Each row comes from the steps of one path. Every step used is in the known rows, and no mark comes twice. Write the path behind each row, first mark first.
(in the rows, 128 means zero)
Known rows
potib > zinete > tadu: [ 52 143 100  92 135 158 138 141 166 149 108  51 108 140 158 170  90 126
 145 166 141 136 119 143  99 130 162 145 165 127 137 123 106  89 132 111
 107 122 110 141 123 127]
tige > zinete > potib > fune > lizim: [ 78 182 116  82 125 174 123 163 141 123 119  76 141 134 108 134 106 105
  76 179 106  99 137 133 160  78 137 122 169 101 117 105 120 194 132 108
 107 128 130 109 107  76]
nugam > gulo > potib: [178 170 157 159 128 119  73 138 140 123 123 130 150  79 146 150 122 114
 134 131 139 141 137 125 133 132  64 151 115 177 130 125 134 122  81 117
  82 146 118  81 179 165]
gulo > nugam > fune > lizim > totun: [ 93 133 137  82 103 110 119 161  80  70  87  97 148 121  89 136 117  64
 100 135  84 104 161  90 154 108  74 150 131 163  99 128 144 233 126 130
  51 138 121 117 122 136]
potib > zinete: [108 123 136 117 125 158 154 117 202 140 146  51 131 141 139 156 113 135
 126 146 167 128 154 143 145 140 135  98 134  90 123 121 112 116 147 134
 123 150 141 151 116 114]
nugam > fune > tige > zinete > potib: [100 192 124 121 143 158 120 139 162 144  81  91 112 131 112 200 110 135
 104 172  76 116 108 110 121  63 139 114 172 108 132  88 161 159 121 157
 110 113 104 126 135 120]
tadu > fune > nugam > gulo: [143 198 111 111 108 184  76 121 143 109  99 101 148  74 109 163  96  52
 131 163  94 130 148  81 201 111  86 100 104 165 168  95 169 185 151 100
 107 128 118 132 124 128]
totun > tinuk > zinete > potib > fune: [ 66 187 134 154 135 171 125 174 186 108 117  69  91 128 123 183 100 153
 105 172 155  95 100 140 140 124 159 107 178 132  94  89 111 132 158 155
  93 130 169 125 103 105]
zude > fune > tige: [ 86 131 122  96 131 129 127  87 104 121 146  98 165 116 110  79 104  99
  89 124  64 172 194  99 187  58 149 153 150 108 144 111 152 127 125  71
  96 118 119 122  79 111]
zinete > potib: [106 170 145 128 141 146 133 155 144 130 104 130 104 138 150 170 111 134
 130 147 105 134  74 131  89  95 143 137 158 167 139 112 160 107 138 174
 126 114 116 134 136 125]
gulo > potib > fune > zude: [ 98 171 156 164 125 128  67 138 168 134 155 103 176 122 133  93  83 129
  99 176 132 129 129 147 197  88 121 152 169 150 132 125  90 101 108  77
  99 138 146  96 143 149]
nugam > gulo > potib > fune > tinuk: [114 158 152 140 148 135 104 125 119 122 150 104 154  77 113 145  57 117
 104 180 112 100 153 129 223  96 100 106 152 144 138 112 115 165 148  93
  94 136 141  79 104 135]
zude > fune > tadu: [ 68 139 114  68 110 114  99  89 133 111 127 110 174 125 113 107  95 123
 113 136  62 133 172 160 170 101 132 163 146 126 178 141 136 138 114  60
 119 134 142 154  81  93]
tinuk > fune > potib > zinete > tadu: [ 65 165 110  92 134 156 121 138 169 154 107  46 104 123 140 159  77 137
 126 178 130 131 128 137 110 122 179 139 192 132 141 111 113 111 125 120
 111 102 106 137 125 133]
totun > tinuk > zinete: [158 128  78 140 127 124 109 148 182 142 120  84  61 119 106 166 115 150
 131 146 160 100 123 124 130 148 142 112 144 109  85  95 106 136 157 156
 108  96 154 108 119 160]
lizim > totun > tinuk > fune: [122 146 123 141 143  99 100 178 120  89 131 118  50 106  85 137 154 175
 129 144 140  94 159 134 154 165 162 133 155 161  90 106 107 190 141 184
  78  90 157 115 105 144]
zude > fune: [ 87 114 120 112 100 112 118  86 132  97 108 118 152 132 141 115 145 118
 115 106  97 165 172 116 158 118 133 179 126 127 136 132 142  89 123  90
  98 143 130 140  92  85]
potib > zinete > tadu > fune: [ 51 160 121 105  99 175 106 130 188  93 108  59 129 110 106 168 116 128
 157 171 122 123 126  80 135 146 174 129 162 126 135 132 136 139 146  79
  99 111 163 148 141  89]
tadu > zinete > potib > fune > tinuk > totun: [ 98 174 115 158 148 134 108 141 193 109 110 103 141 112  76 161  54 126
 116 164 115  99 126 107 139  81 148  95 128 107 122 103 136 181 163 122
 154 126 129 103  64 149]
tige > zinete > tadu > fune > tinuk > totun > lizim: [ 90 171 104  83 145 143  84 128 160 136 107  76 131  85  60 189  79 129
 153 175  95  82 146 135 140 101 201 125 165 112 144  93 130 169 154 109
  89  67 171  89 135 162]
tinuk > totun > lizim: [114 160 121 105 142 138 103 136 153 139 119  97 132 102  85 164 102 131
 149 137 123  96 135 158 110 119 190 132 141 129 133  95 128 138 139 139
  97  87 169 100 142 169]
tige > zinete > tadu > fune > nugam > gulo > potib: [144 193 135 120 113 128  40 143 162 118 104  96 165  64 127 160 108 101
 136 163 119 149 148 103 146 107  82 146 138 162 139 124 143 151 102  73
  71 134 104  83 172 149]
potib > fune > lizim > totun > tinuk > zinete > tadu: [ 60 153  69  91 135 144 109 181 135 128  87  56  66 128 117 171  87 116
 131 176 134 108 116 127 109 128 160 155 180 141  96 102  98 142 148 117
  72  90 132 106 107 144]
totun > tinuk > zinete > tadu: [ 88 148  61 108 138 135 106 164 150 151  89  74  57 125 135 177  92 136
 151 165 137 119  97 131  88 134 167 154 171 140 111 105 102 103 139 127
  96  84 118 111 126 158]
gulo > nugam: [117 144 125 105  95  73  90 153 165  87 150 111 152  97 141 106 118 110
 130 127 126 142 156 103 107  95 111 145 142 161 118 162 112 139 104 126
  93 148  98 109 149 159]
lizim > totun: [105 104 154 114 133 102 139 149  88  78 109 130 125 137 101 134 147 101
 127 119 127 133 157 107 130 143  95 140 124 152 100 137 146 172 151 149
  83 133 147 135 111 140]
tadu > zinete: [143 131 132 107 115 144 112 108 182  97 131 104 134 107 101 146 162 123
 141 146 127 155 152  67 119 152 114 124 138  98 122 132 152 142 153  94
 140 109 162 137 150 113]
tinuk > fune > nugam > gulo > potib > zinete: [140 168 149 131 123 148  99 134 220 134 141  43 149  98 140 155  98 127
 128 153 172 138 172 139 162 124 104 103 132 129 128 113 118 138 122 124
  90 155 117 112 137 144]
lizim > totun > tinuk > zinete: [147 117  91 133 130 111 114 158 162 118 110  85  60 123  93 168 125 137
 132 141 158 105 137 114 130 154 127 118 143 121  71 100 116 159 169 166
  87  98 164 109 111 165]
tadu > fune > tinuk: [116 131 135 111 126 134 108 105 122 108 143 119 144  85  81 137  77 118
 131 175  77 104 142  81 211  99 138  99 149 129 151 126 148 185 175  85
 124  99 154 108 108 118]
potib > fune > lizim > totun > tinuk: [ 81 122 125  78 128 120 121 178  70  86 156  95  77 107  93 154 129 122
  98 179 118  93 154 142 183 166 130 158 170 158  86 108 105 182 182 136
  48 103 189 127 105 115]
lizim > totun > tinuk > zinete > potib > fune: [ 58 177 142 149 137 162 129 181 172  93 111  70  89 131 114 184 105 144
 106 168 153  98 110 133 140 129 148 111 178 141  85  91 116 148 167 162
  77 131 175 128  98 108]

Which path is each row?
[108 148 159 101 100 171 128  98 211 127 150  37 150 106 105 153  94 135
 104 175 136 124 159 105 175 139 155  92 173  94 132 112 141 145 158 110
 123 124 164 160 134 100]	tadu > fune > potib > zinete
[163 178 152 134 128 103  50 164 126 104 128 113 135  61 123 144 113 111
 127 149 130 140 158 125 161 125  75 151 133 198 121 116 135 164 116 120
  52 130 116  79 153 173]	lizim > totun > tinuk > fune > nugam > gulo > potib
[ 69 168  69  89 153 134  96 154 135 152 101  72  80 117 107 164 113 146
 127 187 102 122 150 126 121 101 181 147 191 100 124 104 103 149 115 106
  93  83 103 110 119 136]	totun > tinuk > fune > tige > zinete > tadu
[116 141 147  94  99 116 104  76 119 124 122 113 160 100 118 110 104 118
  76 143  71 158 162 106 173 108 144 163 177 132 145 114 161 115 129  93
 117 111 129 141 116 104]	zude > fune > potib
[ 58 187 159 138 130 180 127 154 186  86 122  79 126 122 121 174 122 140
 110 173 139 123 114 112 133 126 145 114 175 126 113 107 133 136 156 125
 108 136 172 139 119  81]	tadu > zinete > potib > fune
[116 154 105 105 127 144  99 107 173 125 124  81 145 111  60 144 144 133
 106 169  98 122 194  76 174  89 145  93 156  37 118 112 139 200 125  85
 116 112 139 118 124 104]	tadu > fune > tige > zinete
[ 88 177 140  82 123 151 108 122 184  99 106 105 130 122 123 173 120 128
 131 163  73 155 111 104 102  98 134 153 175 144 160 121 181 122 149 117
 130 105 146 152 128  98]	zude > fune > tadu > zinete > potib
[ 59 161 135 110  98 161  91 135 191  91 114  60 140  98 111 163 116 136
 158 168 129 132 126  84 128 145 166 139 165 134 130 139 132 134 133  69
  85 115 161 133 156  98]	gulo > potib > zinete > tadu > fune
[112 153 125 117 160 120 115 152  96 116 163  98  93  97  72  95 111 139
 100 151  94 122 183 112 184  91 169 121 170 131 113  93 127 199 138 136
  82  81 138 105  88 153]	lizim > totun > tinuk > fune > tige
[116 146 122 121 115 109 103 112 114 122 110 101 151  79 107 164  44 105
 112 169  59  78 132 100 203  77  97 111 147 155 147 115 128 189 134 112
  94 126 100  96 122 159]	gulo > nugam > fune > tinuk
[103 170 123 143  78 117  91 133 151  98  76  85 152  93 122 178  96 112
 116 136  86  82 116  98 145 114  93 133 133 162 121 119 121 173  84 129
  70 156  99 123 163 150]	gulo > nugam > fune
[ 93 197 143  91 112 147  96 141 195  94  98  91 132 106 119 192 102 123
 132 173  69 129  94  95  96  94 119 138 179 160 154 118 171 153 132 130
 116 110 132 144 156 124]	gulo > nugam > fune > tadu > zinete > potib
[ 81 161 174 163 123 132 101 156 157  98 150  92 165 104 129 125 118 155
 105 146 167 119 141 146 151 135 126 130 158 131  99 131  95 131 113  90
  78 163 160 100 132 108]	gulo > potib > fune
[ 88 109 116  66 121 102 117 158  65  84 147 105  81 109 101 147 140 115
 102 165  98 114 166 135 181 159 128 183 162 162  94 113 119 164 177 130
  47  99 177 130 102 112]	zude > fune > lizim > totun > tinuk
[106 192 141 100 137 153 104 145 193 105 109 107 110 118 110 171 120 145
 137 167  88 136 103 108  93 101 144 129 177 148 153 114 171 153 143 143
 139  92 141 141 135 117]	tinuk > fune > tadu > zinete > potib
[102 178 137  88  99 148  81 107 149 119 108  89 140  82  81 151 101 130
 103 189  77 124 133  73 152 121 169 131 202 118 141 115 159 167 134  81
 119  83 146 138 155 108]	tige > zinete > tadu > fune > potib
[126 130  89 121 126 128 114 169 160 112 115  66  69 122  85 160 115 126
 112 155 157  92 146 117 151 144 130 115 152 113  66  93 106 182 170 150
  77 103 171 103  98 145]	potib > fune > lizim > totun > tinuk > zinete
[ 87 168 113  86 144 145  90 132 144 133 115  85 132  82  69 176  67 123
 157 168  93  87 133 137 137 102 204 132 163 138 149  94 135 157 159 111
  89  66 172  90 134 167]	zinete > tadu > fune > tinuk > totun > lizim
[ 76 169 119 122 108 157  71 119 189 130 126  79 150 125 117 122  82 111
 136 193 101 132 118 100 186  96 155 151 172 145 158 125 117 108 131  68
 113 101 148 129 148 137]	potib > zinete > tadu > fune > zude
[ 55 188 144 144 135 169 125 159 183 108 109  79 121 135 119 183 123 151
  99 175 143 102 123 138 140 113 148 105 176 104 108 102 117 146 138 140
 103 148 153 133 110  80]	tige > zinete > potib > fune
[ 61 155 113  80 131 159 130 131 160 158 112  47 116 125 149 165  72 125
 126 180 125 138 120 137 110 123 168 143 190 129 144 114 118  96 134 108
 111 108 109 143 130 130]	fune > potib > zinete > tadu
[ 74 127 148  86 126 131 138 167  79  72 116  99 144 136  87 115 128  77
  92 143 118 114 172 110 164 120  99 137 140 139  93 127 132 217 152 120
  68 137 154 121  92 107]	potib > fune > lizim > totun
[102 183 143  89 133 156 112 136 183 110 113 108 122 121 119 177 114 131
 135 170  84 143  95 109  93 102 133 134 175 145 158 118 176 136 151 131
 139 100 145 148 141 113]	fune > tadu > zinete > potib
[113 162 133 140 104 143  66 113 169 120 137 118 160 121 103 101 102 112
 126 175  95 127 122  93 201  96 137 143 154 147 154 127 129 128 129  77
 124 104 156 122 151 137]	tadu > fune > zude
[ 94 164 125 103 153 143 104 132 146 136 133  85 139  89  73 167  68 129
 137 161 112  79 145 160 156 102 191 116 156 124 138  88 120 158 161 125
  91  87 177  88 117 165]	potib > fune > tinuk > totun > lizim
[107 160 150 109  94 153 124 104 205 137 126  23 154 102 124 173  71 126
  91 170 125 107 152 119 170 123 128 100 172 112 129 104 126 147 129 129
 101 144 125 152 143 129]	gulo > nugam > fune > potib > zinete
[101 107 131  99 135 101 122 166  76  91 151 116  64 107 103 167 144 136
 121 163 124 106 144 139 160 181 129 159 159 167  90 115 113 150 180 157
  59 101 184 137 117 136]	lizim > totun > tinuk
[ 96 124 117  82 120 119 117 168  62  95 130  98  74 103  91 174 124 117
 102 176  95  81 141 134 181 165 117 162 161 167  91 101 116 188 169 144
  45  99 173 128 120 127]	nugam > fune > lizim > totun > tinuk
[ 69 164 122  95 132 163 110 122 118 115 140  83 146  96  83 107  89 105
 119 162  68 143 151  70 165  72 177 129 172 118 146 112 152 166 134  60
  99  87 137 120 117 119]	zinete > tadu > fune > tige
[120 165  98 163 124 101  92 133 171 118  86 110 151 100  81 160  36 114
 120 145  89  76 125 104 145  73 124 107 106 127 128 109 129 199 124 128
 135 138  90  93  84 185]	gulo > nugam > fune > tinuk > totun
[ 80 180 127  79 121 182 124 159 142 109 128  76 144 124 109 127 105  97
  83 177 103 113 131 115 154  88 135 129 169 117 121 107 132 187 144  97
 109 120 144 114 113  75]	tadu > zinete > potib > fune > lizim
[121 139 152 101 118 158 142 102 194 151 151  45 141 119 126 149  87 133
  96 167 144 129 157 133 162 131 145  97 169  95 132 109 129 126 151 128
 129 130 141 154 126 118]	fune > potib > zinete
[155 172 149 127 111 113  56 128 140 115 120 114 178  72 148 131 107  92
 123 135 116 166 157 120 160 101  69 161 121 181 143 125 147 123 103  82
  71 150 100  86 151 151]	zude > fune > nugam > gulo > potib
[135 160  97 120 148 127 103 123 171 143 120  87 121 122  69 131 144 152
 102 156 113 118 201 105 163  80 150  90 154  41 113 103 122 204 105 121
 120 109 111 104 107 127]	tinuk > fune > tige > zinete
[ 61 162 118 109 101 159  93 135 150  87 100  96 127 104 101 154 124 125
 159 161 103 125 112  73 126 140 170 144 158 143 137 134 143 146 136  74
 101  99 157 137 146  96]	zinete > tadu > fune
[ 55 165 113  92 121 168 127 127 158 158  88  37 118 121 143 187  63 124
 121 183 111 120 110 133 121 124 160 142 188 133 144 103 120 109 125 107
 100 113 106 146 137 129]	nugam > fune > potib > zinete > tadu
[ 76 189 144 155 133 157  91 142 170 137 134 102 147 142 137 120  75 121
  97 188 113 121 101 145 188  74 140 141 179 156 145 106 108 100 129 113
 115 126 142 120 126 136]	zinete > potib > fune > zude
[ 77 180 135 152 135 146  87 158 172 124 129  86 115 139 119 139  78 122
  98 195 123 112 109 138 193  90 135 142 186 161 119  95 104 117 151 130
  90 114 162 116 117 150]	lizim > totun > tinuk > zinete > potib > fune > zude
[129 217 105 129 128 195  91 143 166 126  86  77 129  93 126 181  73  61
 114 168 118 122 133 109 187  92  86  89 120 162 151  74 152 171 152 130
 104 139 107 122 103 138]	tinuk > zinete > potib > fune > nugam > gulo
